What can hang from each mark
malu: rina
kisa: rina
kozad: rusik
sukov: samet tetu
rusik: kozad nesiv
rina: kozad malu samet tetu
tetu: rina rusik

Every row comes from one small tree of marks. Brackets hold a mark, then the marks that hang from it, in alphabetical order. Every link used is in the known rows. Which tree was each row made from?
Known rows
{rina malu samet {tetu {rusik nesiv}}}: [ 1.29 -0.95 -1.04  0.46  1.47 -0.67 -0.11  3.69  1.33  0.79  3.52 -2.80
  1.46  0.29  1.53  3.15 -1.43  1.48 -1.55  2.07]
{rina {kozad {rusik nesiv}} malu samet}: [ 1.56 -0.76 -1.05  0.81  2.92 -0.03 -0.54  0.92 -0.44 -2.07  2.82 -2.02
  1.21  0.41  1.80  1.51  0.43  3.64 -2.97 -0.16]
{sukov samet {tetu {rina malu} {rusik kozad}}}: [-0.16  1.79 -2.21  2.34  0.47  3.68  1.48  1.16 -1.58  0.81  2.21 -3.74
  2.83  2.78  3.65  0.40 -0.50  0.60 -0.44  0.12]
{tetu rusik}: [-2.02  1.11  1.15 -1.33  1.87  1.87  0.27  3.80 -2.65 -0.69  1.64 -1.73
  2.30 -0.61  4.00  2.82  0.95 -1.24  1.71 -0.24]
{kisa {rina malu}}: [-1.31 -0.37  1.23 -2.87  1.72  0.89 -1.13  1.33 -1.22 -0.90  1.23 -3.50
  5.10 -1.71  1.25  0.93 -1.74 -0.53  0.09 -2.07]
{rina kozad malu {tetu {rusik nesiv}}}: [ 1.04 -2.32 -0.02 -0.17  0.92  2.19  0.27  2.41  0.90  0.75  3.32 -2.77
 -0.96  2.43  1.71  2.32 -2.48  1.13  0.21 -1.45]
{malu {rina kozad samet {tetu {rusik nesiv}}}}: [ 1.15 -0.60 -0.16 -2.37  2.87  0.89  1.10  2.92 -1.31 -0.65  0.98 -1.62
  0.14  0.29 -0.88  2.73 -0.39  2.41  0.09  3.66]
{rina malu}: [-0.41 -0.53  1.99 -2.29  2.36 -1.72 -0.33  2.93 -1.78 -0.68  2.39 -2.66
  3.84 -1.36  4.73  1.16  0.44  1.34 -0.91 -1.25]
{rina malu samet tetu}: [ 0.58 -0.54 -0.41 -1.62  2.63 -2.25 -0.29  4.59  0.42  0.01  2.54 -3.25
  2.72 -1.04  0.52  1.40 -0.53  2.16 -0.34  1.42]
{malu rina}: [-1.13  0.30  2.87 -4.67  3.46 -1.50  0.84  2.91 -4.55 -0.60  0.28 -0.86
  3.42 -2.32  2.54  1.16  1.94  1.92  0.38  2.24]
{sukov samet}: [ 0.47  0.44  1.95 -1.78  1.18  0.48 -0.58  2.33 -5.43 -0.75  2.07 -1.35
  2.88 -1.42  6.60  0.59  1.73  1.92  1.30  0.87]
{rusik kozad nesiv}: [ 1.68 -3.23  1.15  0.71  2.77  0.07 -1.63  1.48 -2.05  0.72 -0.18 -0.36
  4.17 -2.93  3.75  1.73  2.54  2.96 -1.44 -0.41]
{rina malu {tetu {rusik kozad nesiv}}}: [ 0.63 -2.13 -0.09  0.49  1.48  0.90 -0.15  3.46  1.21  2.31  1.73 -2.51
  1.01  0.68  1.98  2.33 -1.28  1.40 -0.45 -0.70]
{sukov samet {tetu {rina malu}}}: [-0.58  1.34 -0.54  0.81  0.37  1.10  1.26  0.36 -3.66  0.91  4.01 -2.47
  4.00  1.63  4.14 -1.07  0.54  1.42 -0.19  0.93]
{kisa {rina kozad}}: [-1.29 -0.56  0.79 -2.87  2.16  3.61 -1.01  0.76 -2.05 -2.04  0.31 -2.88
  3.86 -1.16 -0.35  0.94 -1.10 -0.63  1.99 -2.57]
{sukov samet {tetu {rina malu} {rusik nesiv}}}: [ 0.10  0.93 -1.22  2.95 -0.96  2.53  1.31 -0.36 -2.81  1.61  4.84 -2.10
  2.81  2.96  5.24  0.50 -0.46  0.76 -1.34  1.65]
{sukov samet {tetu {rusik kozad nesiv}}}: [ 0.91 -0.31 -0.22  3.08 -0.13  1.62  0.08  1.58 -3.69  2.03  3.07 -1.46
  3.09  0.48  5.50  0.67  1.93  2.34 -0.80  1.48]
{kisa {rina kozad malu samet tetu}}: [ 0.38 -0.96 -1.34 -2.26  2.13  2.14 -0.95  1.95  1.35 -1.52  1.30 -4.67
  2.69 -0.12 -2.95  1.25 -3.27  0.56  0.63 -1.26]
{kisa {rina kozad malu samet}}: [ 0.79 -0.29 -0.70 -2.21  2.50  1.92 -1.23  1.09  0.60 -3.39  1.07 -4.93
  4.01 -0.86 -0.40  1.69 -2.74  0.57 -1.11 -1.85]
{tetu rina rusik}: [-2.92  2.20 -0.93 -0.63  2.12  4.99  1.48  1.75 -1.70 -1.18  0.83 -1.95
  2.27  1.45  1.93  2.75 -0.49 -3.00  2.42 -0.18]
{tetu rina {rusik kozad nesiv}}: [-0.41 -0.28 -1.68  1.83  2.25  5.54  0.47  0.38 -0.25 -0.22 -0.38 -1.44
  2.42  1.02  1.97  3.21 -0.32 -1.10  0.12 -0.29]

Write each row's tree
[ 0.59 -0.30  0.41 -4.05  3.91 -0.11  1.06  3.48 -2.07 -1.16  0.24 -1.98
  1.08 -0.78 -1.72  1.44  0.28  2.99  0.98  3.03]
{malu {rina kozad samet tetu}}
[ 0.92 -1.52 -1.66  0.78  2.54  0.34 -0.26  1.87  0.40  0.23  3.03 -1.71
 -0.39  1.32 -1.30  0.98 -0.31  3.56 -0.86  0.59]
{rina {kozad {rusik nesiv}} malu samet tetu}
[-0.63 -0.85  1.72 -4.62  3.29  0.50  1.25  3.14 -3.09  0.09  0.36 -1.30
  0.72 -0.38 -0.65  0.76  0.31  2.37  2.22  1.52]
{malu {rina kozad tetu}}
[-0.82 -0.46  1.88 -2.66  3.40  0.54  0.80  0.87 -4.63 -0.60  0.68  0.41
  1.04 -0.43  1.04  0.75  2.08  3.07 -0.01  1.57]
{malu {rina {kozad {rusik nesiv}}}}
[-1.65  0.85 -1.26 -1.41  2.97  3.46 -1.04  0.82 -1.74 -2.46  0.26 -2.44
  3.09 -0.91 -2.48  0.95 -0.22  0.12  1.34 -0.98]
{kisa {rina {kozad rusik} samet}}
[-0.50  0.10 -0.59 -1.68  2.79  3.33  0.94  0.30 -0.45 -2.46  1.21 -3.26
  2.24  1.65  1.64  1.12 -1.67 -0.28  0.40 -2.34]
{tetu {rina kozad malu}}
[-3.81  1.19 -1.18  0.98  2.37  2.89  1.61  0.36 -3.31  0.87  2.43 -0.70
  3.26  1.67 -1.03 -1.11  2.36  0.09  1.86 -0.37]
{sukov {tetu {rina {kozad rusik}}}}
[-0.63  1.26 -1.04  2.83 -0.72  3.37  1.39 -0.24 -4.08  1.66  4.21 -0.93
  2.95  2.41  4.52  0.42  0.79  0.33  0.17  2.38]
{sukov samet {tetu rina {rusik nesiv}}}
[-0.53 -0.36 -0.70 -2.27  1.98  0.46 -1.12  2.63  0.59 -0.33  1.35 -3.96
  4.23 -1.30 -2.07  1.12 -2.42  0.17  0.48  0.05]
{kisa {rina malu samet tetu}}
[ 1.02 -0.03 -2.10 -0.09  2.76  0.40  0.01  5.33  2.55 -0.11  0.79 -4.47
  1.46  0.12  0.16  2.93 -1.42  1.32 -0.61  0.57]
{rina malu samet {tetu {rusik kozad}}}
[ 2.12 -1.55 -1.84  1.21  2.11 -0.05 -0.47  4.01  2.52  0.77  1.59 -3.40
  1.54  0.02  0.77  3.15 -1.38  2.16 -1.99  1.27]
{rina malu samet {tetu {rusik kozad nesiv}}}
[-0.97  1.95 -2.11  2.39  0.70  4.45  1.48  1.21 -2.85  0.85  1.70 -2.62
  2.85  2.15  2.94  0.35  0.60  0.25  1.17  0.76]
{sukov samet {tetu rina {rusik kozad}}}
[-0.41  0.25  0.96 -4.11  3.74 -1.91  0.83  4.12 -2.79 -0.08  0.42 -1.31
  2.54 -1.98 -0.79  1.40  1.25  2.68  0.82  4.41]
{malu {rina samet tetu}}
[-2.55  0.45 -0.66  0.26  2.19  2.39  1.53  0.72 -2.84  0.33  2.63 -1.53
  4.10  1.00  0.00 -0.62  1.60 -0.01  1.47 -0.51]
{sukov {tetu {rina kozad}}}
[ 0.62 -0.96 -0.96 -1.60  3.19  1.23 -0.02  3.91 -0.64 -1.33  1.36 -2.36
  1.06 -0.41 -1.46  1.47  0.21  2.00  2.07  0.84]
{rina kozad samet tetu}
[-2.37  1.35 -1.30  0.68  2.48  0.50  1.22  1.65 -2.53  0.34  2.78 -1.62
  5.64 -0.27 -0.16 -0.07  2.17  0.22  0.45  1.80]
{sukov {tetu {rina samet}}}
[-3.01  1.30 -1.18 -0.72  3.28  4.92  1.13 -0.08 -2.85 -1.58  0.49 -0.72
  1.42  1.67 -0.48  0.43  0.78 -0.60  2.79 -1.42]
{tetu {rina {kozad rusik}}}
[-1.06  1.18 -2.05  0.28  2.79  4.96  1.12  1.84  1.44 -1.35 -0.63 -4.16
  2.18  1.85  1.89  2.90 -2.07 -1.57  0.00 -2.05]
{tetu {rina malu} {rusik kozad}}
[-0.14  0.26 -0.14 -2.22  2.25  0.25 -1.39  1.74 -0.13 -2.16  1.19 -4.18
  5.42 -2.12  0.33  1.64 -1.79  0.18 -1.14 -0.58]
{kisa {rina malu samet}}
[ 0.08  0.78 -1.52  3.01 -0.56  4.74  1.45 -0.72 -3.44  0.73  4.15 -1.47
  1.77  3.31  3.91  0.57  0.11  0.65  0.30  1.35]
{sukov samet {tetu {rina kozad} {rusik nesiv}}}
